Each row was made from one small tree. The marks that hang from a mark follow it in brackets, in alphabetical order. Every link used is in the known rows. Write each row's tree.
Known rows:
W(V(X)): [  6.9  11.1  -9.9 -10.1 -23.8  -3.9   8.8  19.9 -17.0  -6.2 -10.9  -3.5
   3.1   2.5 -22.6   6.0  17.6 -19.9   6.1   9.0   5.8  16.7 -25.7]
U(W): [  4.8  10.0   8.3 -25.0 -14.7  -3.7   2.6  -6.7  -3.7  16.6  -3.2  12.1
 -18.9   3.3   1.7  -0.7  15.9 -23.2  27.9   9.2  16.2  -9.6 -22.3]
C(Y(G)): [ 15.9  11.4  26.4  -8.2   0.5   8.0  53.2  -5.0 -20.5  27.0   1.2 -25.3
   8.3  20.9   2.7 -20.1  13.2 -20.4   2.9 -27.2  46.1   4.1 -26.5]
U(W(V(X(Y)))): [ 19.9  10.0   1.7 -25.8 -36.7 -13.1  14.2   3.7 -17.2   9.4  -6.8   9.9
 -12.9   2.6 -22.9  11.4  20.3 -33.2  29.8  12.1  16.1  -2.6 -36.2]
W(V(X(D(C) Y))): [ 29.7  12.2  -3.5  -5.6 -32.8   5.6  37.9   3.2 -20.4   1.6  -0.1 -17.3
  16.3   0.9 -38.2  19.4   8.4 -34.8   9.5   5.1   6.9  11.1 -38.9]
W(V(X(D))): [ 19.3   8.6  -7.0  -7.6 -23.8   2.3  18.1  12.6 -17.9  -2.6  -5.7 -10.9
   7.3   0.3 -30.4  12.8  12.4 -23.1   9.1   5.7   4.0  14.0 -31.4]
U(W(V(X(D(C))))): [ 30.8  11.4  13.3 -24.1 -39.4  -6.4  22.2   3.4 -18.9  10.3  -6.6   7.0
 -14.5   2.1 -19.8   5.5  20.1 -35.4  27.6  10.4  22.8  -4.0 -44.5]
D(C(Y(G)) X(V)): [ 27.5   5.6  32.1   2.8  -6.5  17.7  44.0 -36.3 -25.6  53.5   1.7 -43.2
   7.2  33.6  47.7 -51.3  17.4 -15.5   0.8   2.4  51.6  -2.2 -45.1]
G(D): [ -9.7  15.5  18.9  -7.0 -14.7  14.8  18.3  -6.1 -10.7  23.4   4.4 -19.4
  10.5   7.4  27.1 -22.2  12.9 -16.0  -4.8  11.5   7.4  -0.3 -19.4]
Y(C G): [ 24.5  13.2  30.7 -18.1  -5.8  19.4  57.2   7.5 -22.3  23.3  -7.8 -17.3
  31.3  -1.8  31.4 -19.5   2.5 -23.7   5.6 -35.1  43.0   2.4 -25.3]
G(D(X(V)) Y(C)): [ 14.8   2.2  52.5   1.1 -30.9  26.1  46.7 -27.0 -37.3  73.7   0.7 -46.8
  28.7  17.7  78.5 -68.6  18.3 -15.6 -13.6  12.5  33.4  -4.9 -39.9]
V(X(Y)): [  6.4  15.7 -27.1  -7.4  -3.0  11.0  22.8  -7.8 -13.0  -2.3   5.6  -4.0
  21.7  -9.3 -35.7  11.3   4.4 -20.9   1.6   2.6 -11.1  13.9  -9.9]
Y(C G(D)): [ 24.6  16.3  46.5 -17.2 -17.9  23.4  66.8   5.2 -30.3  34.7  -4.2 -27.7
  36.8   1.4  47.9 -34.4   7.2 -26.2  -2.5 -29.5  47.1  -0.5 -33.1]
Y(G): [  5.4  12.5  13.1 -15.9   4.4  13.1  30.7   1.0 -14.2  18.4  -7.3 -15.6
  14.4   9.5  12.0  -8.2   7.5 -12.7   5.8 -20.8  27.5   5.8 -15.1]
V(X(D(C))): [ 24.4  16.2  -7.6  -4.5  -4.1  23.2  33.9  -7.6 -15.5  -0.9   5.4  -8.8
  18.6 -10.9 -30.9   1.7   3.2 -22.7  -2.6  -0.8  -0.5  11.1 -23.5]
D(C(Y) X(V)): [ 20.5   5.7  23.3   6.1  -6.6  16.1  30.6 -38.4 -17.9  48.0   5.3 -38.4
   0.7  31.3  43.7 -47.7  16.5 -15.4   1.0  14.4  39.0  -3.5 -41.6]
G(D(C X)): [  2.6  11.9  37.9  -2.4 -26.7  21.2  28.6 -19.9 -14.7  48.6   8.3 -41.5
  19.6  20.6  46.0 -36.3  14.5 -26.1  -8.3  18.3  18.1  -4.8 -32.8]
W(V(X(Y(G)))): [ 17.4  12.3  -7.8 -11.5 -27.3  -2.7  28.3  13.8 -23.6   0.8  -7.9 -12.9
  14.8   4.0 -29.2  13.4  13.4 -26.9   8.6  -0.2  11.2  15.2 -29.4]
C(Y(G(D(X(V))))): [ 17.2   8.7  35.5  -4.2  -4.1  10.6  52.0 -17.7 -29.3  45.1   3.3 -38.1
   8.8  28.2  30.5 -42.4  18.8 -13.6  -1.0 -15.0  49.7   1.3 -34.7]
C(Y): [  5.5  11.1  14.0  -2.7  -0.4   5.9  34.6  -8.4  -9.4  19.8   6.0 -18.6
   0.1  16.4  -3.5 -14.6  12.1 -20.0   2.7 -10.7  28.4   2.6 -21.8]
D(C X(Y)): [ 14.6   7.0  18.0   0.2 -19.6  20.6  33.4 -36.2  -5.6  47.7  13.1 -44.0
  26.4  21.3  17.3  -5.3   3.1 -36.4   5.9  13.2  12.5  -5.0 -30.7]
D(C X(V Y)): [ 16.9   6.7   5.6   4.8  -9.6  20.1  24.4 -46.7 -11.2  44.2   8.6 -36.8
  14.1  21.5  33.8 -23.2   6.7 -19.3   6.8  23.5  16.2  -4.9 -34.8]

Which tree is each row?
[ -2.5   6.6  12.7   0.2 -12.3  16.5  14.5 -34.7 -16.0  48.3  10.1 -38.9
  16.1  18.2  44.8 -30.9  12.5 -10.7   0.0  25.3   6.2  -4.4 -26.8] : G(D(X(V Y)))
[ 14.9  -0.3  15.8  -7.3  -8.3  17.3  33.6 -28.2 -12.8  54.3   9.0 -45.8
  36.5  16.2  25.2  -5.5   0.9 -27.6  11.9  -6.3  16.0  -1.8 -22.5] : D(X(Y(C G)))
[ 30.6   9.8  -4.0  -7.1 -30.8   5.4  37.9   6.4 -21.1   2.9   0.3 -16.4
  21.2  -4.1 -33.8  19.3   6.6 -33.2  11.2   0.4   6.3  10.8 -36.8] : W(V(X(D Y(C))))
[ 39.1  12.8  -8.4   8.6  -1.0  29.4  49.2 -53.7 -12.5  17.6  15.7 -22.6
  12.6  -0.3  -3.7   2.8  -7.5 -18.1  13.9  11.9  10.3  -7.6 -41.6] : X(D(C) V Y)
[ 41.0   7.8  -9.4   5.0   4.1  28.4  49.4 -47.3 -14.4  20.7  14.9 -21.2
  21.2 -10.3   5.7   1.4 -11.4 -15.1  17.9   2.3   9.9  -7.2 -37.8] : X(D V Y(C))
[ 13.4  19.1  38.8 -14.1 -16.7  20.2  53.4  -2.5 -25.0  29.6  -3.6 -27.0
  22.4  14.1  31.5 -27.7  12.7 -22.6  -5.3 -15.6  39.2   1.3 -30.9] : Y(G(D(C)))
[ 22.1   7.1  26.2  -3.8 -19.3  21.8  46.7 -34.0 -13.4  53.2  10.0 -48.6
  32.3  24.3  21.3  -9.1   4.2 -36.9   5.7   0.4  25.2  -4.0 -34.4] : D(C X(Y(G)))
[ 24.7  11.9  -0.8  -6.9 -29.0   4.5  26.9  11.8 -19.4  -1.8  -5.5 -12.1
   8.6   1.6 -28.7   9.8  12.8 -27.9   6.4   5.5  10.0  12.8 -37.0] : W(V(X(D(C))))
[ 33.3  12.6 -13.9  -5.5  -7.0  23.5  49.0 -16.0 -17.7   5.7  13.0 -15.2
  36.1 -18.4 -37.2  15.8  -5.5 -30.8   4.8  -8.6  -5.4   8.7 -23.3] : V(X(D Y(C)))
[ 11.0  17.3  56.2  -1.5 -40.7  26.0  60.3 -13.0 -31.0  49.3   1.6 -33.8
  22.3  16.3  42.0 -47.9  17.7 -30.2 -19.8   8.0  32.8  -4.3 -38.8] : G(D(C) Y)
[ 28.4   8.5   4.4 -24.2 -36.7  -8.7  20.6  -1.2 -17.7  12.0  -2.9   4.7
 -10.2   0.8 -28.5  16.5  16.6 -34.8  32.0  10.2  15.4  -3.7 -40.2] : U(W(V(X(D Y))))
[ 19.8  20.2  -3.3  -9.9 -13.7  17.4  49.7  -7.9 -26.9   8.2   4.1 -15.2
  31.8  -4.1 -21.4  -3.3   7.4 -27.7  -4.4  -7.4   8.1  12.0 -22.5] : V(X(Y(G(D(C)))))
[  4.1   6.8  18.2  -0.6 -15.7  19.0  23.1 -32.5 -18.6  49.8  10.1 -39.5
  21.9  14.5  50.9 -34.7  11.1 -14.5  -0.1  20.2  11.6  -4.8 -30.0] : G(D(X(V Y(C))))
[ 11.1  11.0  38.8   3.2 -21.6  18.8  37.1 -30.5 -23.6  51.7   8.5 -42.7
  10.0  27.0  54.9 -54.8  20.2 -17.7  -8.6  18.6  33.5  -5.5 -42.2] : G(D(C(Y) X(V)))
[ 24.9   8.0   6.4 -25.0 -34.1  -9.0  12.8   4.4 -17.3   9.9  -6.9   8.5
 -15.9   1.5 -21.7   9.0  20.2 -30.3  29.6  10.5  17.1  -2.2 -39.0] : U(W(V(X(D))))
[ 10.0  11.8  47.1  -0.3 -28.5  19.4  43.5 -23.2 -19.8  54.1  12.2 -47.1
  18.6  27.3  42.8 -42.4  17.7 -30.5  -9.7  11.2  31.1  -5.9 -39.7] : G(D(C(Y) X))
[ 46.7  14.3  21.2  -3.4 -14.3  32.1  81.6 -34.9 -15.4  29.9  18.2 -40.2
  37.6   4.4 -21.7  22.7 -11.5 -42.7  12.5 -20.3  23.0  -5.5 -40.3] : X(D(C) Y(G))
[ 16.4   9.0  40.6  -6.9  -9.2  11.1  56.7 -12.6 -26.3  47.0   5.7 -41.9
  15.6  28.1  22.1 -33.9  17.0 -21.6  -1.3 -20.4  48.1   1.2 -33.0] : C(Y(G(D(X))))
[ 16.8   9.4   4.4 -26.5 -34.1 -13.5   6.4   9.5 -17.1   7.2 -10.6  12.9
 -18.0   2.5 -16.3   4.1  23.7 -28.2  28.0  12.5  18.3  -1.1 -35.0] : U(W(V(X)))
[ 41.6  11.9  14.5   5.7   5.6  26.8  52.0 -37.5 -22.1  21.1   5.3 -21.5
  -1.2   9.4  14.8 -27.9   4.6  -8.2   6.6  -2.4  38.0  -3.5 -46.9] : X(D(C(Y(G))) V)
[ 27.2   7.5 -21.7   6.9  10.5  23.8  31.1 -51.3  -8.9  16.8  15.4 -19.9
   9.7  -2.0  -7.6   9.1  -8.0  -7.6  18.5  12.3  -0.7  -4.6 -30.9] : X(D V Y)
[ 36.5  11.9   7.5   8.6   5.9  25.9  42.9 -38.9 -16.9  17.0   7.1 -18.3
  -5.1   7.1  12.6 -24.7   4.1  -8.0   6.4   6.1  29.4  -4.3 -44.7] : X(D(C(Y)) V)
[ 23.4  12.3 -22.2  -3.7  -2.3  20.2  36.1 -18.5 -14.0   2.6  13.1 -14.4
  27.8 -12.8 -46.9  21.0  -3.4 -24.9   5.1  -1.9 -13.2  10.3 -18.4] : V(X(D Y))
[ 11.4  15.2  12.2 -10.1 -13.4  16.0  50.8 -18.7 -16.7  29.1   8.9 -29.7
  30.9   8.8   1.9   4.4   1.9 -27.8   6.3 -10.8  16.4  -0.3 -22.6] : X(Y(G(D)))
[ 23.8  18.4  -1.5 -11.7 -13.1  17.7  53.7  -3.9 -28.8  10.8   3.4 -14.8
  38.5 -10.7 -14.0  -5.7   4.6 -27.7  -2.8 -14.3  10.5  11.6 -21.8] : V(X(Y(C G(D))))
[  9.4  20.9  41.3  -3.2 -27.5  18.4  51.5 -10.5 -19.1  30.0   8.2 -28.0
  12.2  15.8  27.6 -35.5  16.0 -30.3 -11.0   4.5  31.9  -4.0 -37.2] : G(D(C(Y)))
[  5.8  -0.8   7.1  -6.0  -3.5  13.9  21.0 -30.4  -8.0  52.3   9.5 -45.3
  27.9  22.1  16.2   0.5   3.1 -22.3  12.4   0.5   8.8  -0.3 -17.9] : D(X(Y(G)))
[ 10.1   5.7  10.6   2.9  -3.7  18.4   9.4 -34.8 -11.0  39.9   0.2 -29.5
   3.2  22.4  47.7 -37.5  12.6 -10.2   2.7  24.3  21.1  -2.8 -32.2] : D(C X(V))
[ 29.4  11.3   5.5  -5.1 -30.5   3.6  38.0  10.0 -23.1   2.5  -2.7 -16.3
   7.6   6.3 -30.7   4.7  14.6 -30.4   5.3   0.8  19.0  12.5 -41.6] : W(V(X(D(C(Y)))))
[ 51.5   8.5   3.3   0.0   3.9  30.6  68.2 -43.9 -25.5  27.9  10.1 -28.1
  29.3  -6.0  11.9  -3.6 -10.1 -15.6  18.0 -15.5  27.5  -5.2 -42.8] : X(D V Y(C G))
[  9.1  12.3  25.2   2.3 -23.8  21.9  32.9 -36.6 -19.3  49.0  10.6 -41.7
  18.8  20.1  48.5 -37.3  13.3 -21.4  -4.4  24.9  17.7  -7.0 -38.0] : G(D(C X(V Y)))
[ 29.9  15.7  -1.5  -2.5  -5.6  21.7  44.2  -9.4 -19.4   3.4   7.9 -13.0
  17.8  -6.5 -33.3  -2.7   4.9 -25.2  -3.1  -5.6   8.5  10.9 -28.3] : V(X(D(C(Y))))
[ 29.1  11.9  -1.5   5.7   7.3  27.7  27.8 -36.5 -11.3  11.1   3.9 -12.5
  -3.7   0.5  15.5 -18.5   1.3  -4.0   7.7  13.4  16.7  -3.8 -37.9] : X(D(C) V)
